What can hang from each mark
nezu: fidap togom
kubid: kotom levos nezu
togom: nezu
kotom: fidap togom
levos: fidap kubid togom
fidap: kotom

Every row comes from one small tree of marks. The marks that hang from a mark follow it in brackets, in alphabetical order. Every link used is in the known rows. Which tree was each row made from?
Known rows
levos[fidap kubid]: [12.3,5.6,-7.0,-26.1,-3.2,-0.9,-0.5,-16.5,0.4,-21.2,2.1,-9.8,43.6,-3.0,-7.8,24.1,6.6,11.2,-15.2,25.3,8.7]
kubid[levos[togom]]: [18.3,9.9,-27.1,41.0,-10.1,-18.3,1.4,-13.7,-7.5,-12.9,-10.0,8.0,13.2,-48.3,-3.5,48.8,-16.3,21.0,25.8,25.9,9.6]
fidap[kotom[togom]]: [-1.1,16.0,-30.4,-3.5,-2.5,11.9,-8.5,-25.4,-12.6,4.5,28.0,18.2,-1.6,-16.9,-3.5,-1.8,33.6,-7.4,-7.9,15.6,12.6]
nezu[fidap[kotom] togom]: [59.6,2.9,-27.8,1.7,-30.9,56.0,-13.0,-28.8,3.2,2.6,-4.5,10.9,-17.3,-22.8,-15.0,32.0,19.9,1.8,-8.9,11.0,8.2]
kubid[kotom levos nezu]: [14.3,32.5,-34.8,-5.2,-27.1,-20.4,9.7,-5.1,-21.3,-10.8,8.7,-8.5,-2.9,-43.9,13.4,20.7,-36.8,43.8,13.8,14.0,18.7]
levos[fidap kubid togom[nezu]]: [-14.0,15.5,5.1,0.5,-1.9,3.9,10.1,-3.0,-0.5,-20.8,-32.4,-10.1,68.1,-7.7,-14.2,29.5,4.8,19.7,-29.3,33.4,4.0]
kubid[kotom nezu[fidap]]: [23.4,27.1,-27.3,-13.1,-51.2,23.6,19.4,10.6,-7.3,-2.7,5.7,-12.5,-2.8,-26.7,3.5,-0.3,-17.9,26.9,27.5,1.7,21.6]
fidap[kotom]: [26.7,15.2,-27.6,14.9,-8.9,22.1,0.5,-26.1,-12.6,5.8,11.9,28.1,3.8,-9.3,-6.4,15.5,21.2,11.5,-20.9,15.2,10.5]
levos[togom]: [14.5,7.2,-20.1,31.7,-18.2,-2.5,17.8,-6.3,-6.4,-12.5,-21.8,13.7,26.4,-16.3,-11.3,37.1,-3.6,9.1,22.6,7.9,15.2]
kubid[kotom nezu]: [12.7,29.8,-28.6,-20.9,-36.2,-2.8,24.2,2.3,-18.7,-8.0,3.6,-7.0,7.8,-12.6,8.0,5.2,-24.4,30.2,6.3,-2.7,22.2]
fidap[kotom[togom[nezu]]]: [-15.6,28.5,-28.1,-3.5,-4.1,21.8,-11.8,-15.7,-10.0,10.8,27.5,0.1,6.3,-22.1,-0.1,-6.7,36.7,3.3,-34.1,26.5,5.2]
kubid[kotom levos[fidap togom[nezu]]]: [-2.7,56.1,-25.6,12.7,7.5,-9.4,42.0,9.6,-20.5,-14.7,-19.4,3.1,40.7,-76.0,-4.6,31.0,-25.2,45.0,-23.7,38.2,20.3]
togom[nezu]: [0.0,30.8,-24.6,4.5,-22.7,19.7,-0.5,7.8,1.2,8.3,10.9,-36.1,23.1,-27.3,4.3,19.8,7.3,30.4,-33.3,32.0,1.6]
togom[nezu[fidap]]: [11.3,26.6,-21.8,11.3,-38.5,45.8,-5.7,15.6,11.8,14.5,13.2,-41.7,13.2,-41.7,0.2,13.2,12.7,25.6,-12.6,38.1,2.2]
kubid[levos]: [25.0,12.4,-32.8,19.6,-11.0,-13.0,-11.4,-14.0,-4.3,-5.4,17.4,-9.8,1.3,-49.5,4.7,41.8,-12.2,24.4,12.0,32.7,8.6]
kubid[kotom[fidap togom] levos nezu]: [-34.1,45.1,-36.2,-19.1,-26.0,-57.2,-6.7,0.8,-17.3,-1.9,24.5,-23.9,-16.4,-43.9,18.3,6.9,-28.6,32.9,15.9,7.7,19.9]
levos[fidap[kotom] togom]: [10.9,6.9,-21.9,24.2,24.0,0.3,48.9,-23.5,-14.9,-20.3,-33.9,52.6,39.4,0.2,-22.8,24.4,13.5,11.9,-26.2,10.3,21.3]
levos[fidap[kotom]]: [18.6,10.0,-30.1,-2.1,21.4,7.7,34.7,-24.3,-10.6,-11.2,1.4,29.6,23.4,-2.2,-12.0,13.4,20.6,16.2,-43.3,16.9,18.1]
togom[nezu[fidap[kotom]]]: [12.5,28.5,-22.5,19.1,-29.9,58.0,-7.1,5.1,5.4,21.1,11.7,-18.1,7.5,-36.1,-3.7,7.1,25.4,24.9,-30.1,37.6,-0.2]
kubid[kotom[togom] nezu]: [-15.0,30.2,-31.4,-38.0,-28.7,-13.1,14.1,1.6,-17.9,-8.9,20.5,-17.0,3.0,-20.2,9.9,-12.5,-10.8,12.5,19.7,-2.3,24.5]

Write each row's tree
[42.2,24.0,-34.5,-15.4,-42.7,9.3,-1.2,-9.8,-10.1,-11.6,-3.8,-16.0,-19.4,-54.0,5.1,32.7,-35.3,34.7,17.2,10.6,15.3] | kubid[kotom levos nezu[fidap togom]]
[24.8,29.3,-32.4,2.4,-42.8,6.9,5.1,3.7,-9.3,-5.4,10.5,-13.9,-12.9,-58.6,9.3,13.8,-31.4,39.0,33.4,20.1,17.5] | kubid[kotom levos nezu[fidap]]
[-55.2,40.7,-28.4,-11.9,-21.5,-30.0,-19.9,11.8,3.6,18.3,30.7,-51.6,4.7,-24.8,8.9,5.4,17.1,11.8,-20.5,22.8,5.8] | kotom[fidap togom[nezu]]
[29.9,25.0,-30.5,-36.4,-34.5,0.6,17.8,-11.5,-19.1,-15.2,-10.9,-9.1,0.7,-8.4,2.8,23.7,-27.0,27.4,-10.7,-12.1,20.5] | kubid[kotom nezu[togom]]
[-21.6,24.0,-26.9,-11.8,-27.5,25.7,-16.1,10.3,8.4,10.0,34.4,-47.3,6.4,-47.3,1.7,-5.3,26.9,-0.8,7.0,33.8,5.8] | kotom[togom[nezu[fidap]]]
[16.8,10.8,-27.2,7.0,-26.0,43.8,-12.2,-12.8,2.4,10.4,26.6,6.3,-11.8,-34.8,-9.0,-3.7,33.7,-9.3,21.6,22.1,11.4] | nezu[fidap[kotom[togom]]]
[3.2,21.6,-24.4,41.2,-11.2,-7.5,-2.5,-4.3,-4.9,-6.4,-10.5,-9.5,20.5,-53.6,-0.3,45.6,-12.7,31.9,-0.9,37.0,4.4] | kubid[levos[togom[nezu]]]
[25.9,24.5,-37.5,-33.2,-1.4,-26.7,31.0,-20.8,-20.2,-29.7,-14.3,-4.1,5.1,-34.3,5.0,35.5,-37.9,42.6,-25.9,7.5,23.3] | kubid[kotom levos[fidap] nezu[togom]]
[11.7,18.0,4.5,1.7,-56.4,19.5,-6.5,1.5,-7.1,-15.8,-25.6,-0.8,28.8,-15.6,-8.0,15.3,-18.3,16.4,47.1,6.7,11.2] | levos[kubid[kotom nezu[fidap]] togom]
[-19.1,61.3,-27.3,-28.6,-23.6,10.1,8.1,17.2,-15.0,5.9,28.2,-30.8,18.9,-60.6,5.9,-7.3,2.4,14.3,-9.4,25.8,18.6] | kubid[kotom[togom[nezu]]]
[10.2,39.5,-37.0,-16.0,-32.1,-45.3,-1.5,-13.1,-17.1,-7.2,-8.2,-15.9,-18.7,-32.2,12.3,43.8,-44.6,47.5,-12.3,-0.4,16.2] | kubid[kotom[fidap] levos nezu[togom]]
[5.6,21.8,-15.4,43.5,-26.5,41.4,9.2,4.5,0.1,6.1,-22.0,6.0,24.0,-29.4,-14.9,20.9,15.0,17.9,-6.3,25.5,4.5] | levos[togom[nezu[fidap[kotom]]]]
[8.4,-6.4,-29.0,32.1,-17.2,-33.7,4.8,-18.7,-9.9,-22.2,-18.3,3.6,5.3,-14.2,4.6,39.7,-25.5,28.7,27.8,9.5,10.4] | kubid[levos[togom] nezu]
[-7.9,42.0,-29.5,-15.0,-40.5,-30.7,17.5,8.0,-15.3,2.4,1.8,-12.8,-0.6,-3.8,9.2,10.5,-28.0,38.8,-1.8,-10.3,21.7] | kubid[kotom[fidap] nezu]
[-3.4,12.0,-32.0,-16.4,25.6,-0.9,27.0,-25.3,-11.8,-12.0,13.9,22.3,20.5,-9.2,-10.4,-0.6,31.0,0.4,-33.7,17.7,20.2] | levos[fidap[kotom[togom]]]
[2.0,45.8,7.8,9.7,-52.5,43.4,-14.2,18.6,-3.4,1.1,-20.5,-18.7,45.2,-49.8,-10.9,17.6,-6.7,21.9,13.0,33.4,3.2] | levos[kubid[kotom] togom[nezu[fidap]]]
[-38.8,75.3,-32.4,-9.3,-19.5,-32.9,-13.2,16.1,-15.1,13.4,31.7,-37.1,-0.5,-83.2,13.6,13.1,-16.4,34.0,-11.9,37.4,13.5] | kubid[kotom[fidap togom[nezu]] levos]
[33.3,-10.6,-6.1,-25.9,-52.9,22.5,-40.0,-22.4,8.5,-13.4,-3.1,-29.3,3.8,8.4,-1.0,29.2,-2.8,7.1,18.3,7.5,-0.8] | levos[kubid[nezu[fidap togom]]]
[3.8,-7.8,-8.6,-33.4,-9.0,-12.6,2.4,-21.0,-1.8,-28.1,-3.9,-13.7,36.9,24.4,-2.3,16.9,-1.3,18.3,-12.6,11.8,9.2] | levos[fidap kubid[nezu]]
[3.6,14.0,-36.1,2.9,25.5,-17.7,7.7,-28.7,-11.2,-13.4,19.2,14.6,7.5,-40.6,-2.1,20.1,10.5,15.3,-18.6,34.6,14.4] | kubid[levos[fidap[kotom[togom]]]]
[27.5,-4.4,-32.9,25.0,-27.4,10.7,-13.3,-23.2,-1.3,-2.6,10.1,2.8,-22.4,-23.7,4.9,18.3,-3.6,28.2,18.8,19.9,6.0] | kubid[levos nezu[fidap[kotom]]]
[17.4,16.9,-9.6,-58.3,-14.6,-5.4,11.6,-19.8,-12.6,-31.5,-16.7,-11.0,34.5,5.0,-3.5,21.6,-16.3,22.4,-26.7,4.9,16.1] | levos[fidap kubid[kotom nezu[togom]]]
[4.2,-8.8,2.0,10.0,-39.3,-8.1,-16.6,-16.3,-4.2,-22.5,-27.6,0.0,32.5,18.6,-4.2,30.1,-9.6,9.7,32.7,3.6,3.9] | levos[kubid[nezu] togom]
[-10.2,36.5,-7.9,-52.4,-4.2,-3.5,5.1,-6.1,-12.4,-19.7,16.5,-13.3,43.1,-31.4,-5.1,-0.5,3.3,4.0,-7.1,26.1,18.9] | levos[fidap kubid[kotom[togom]]]
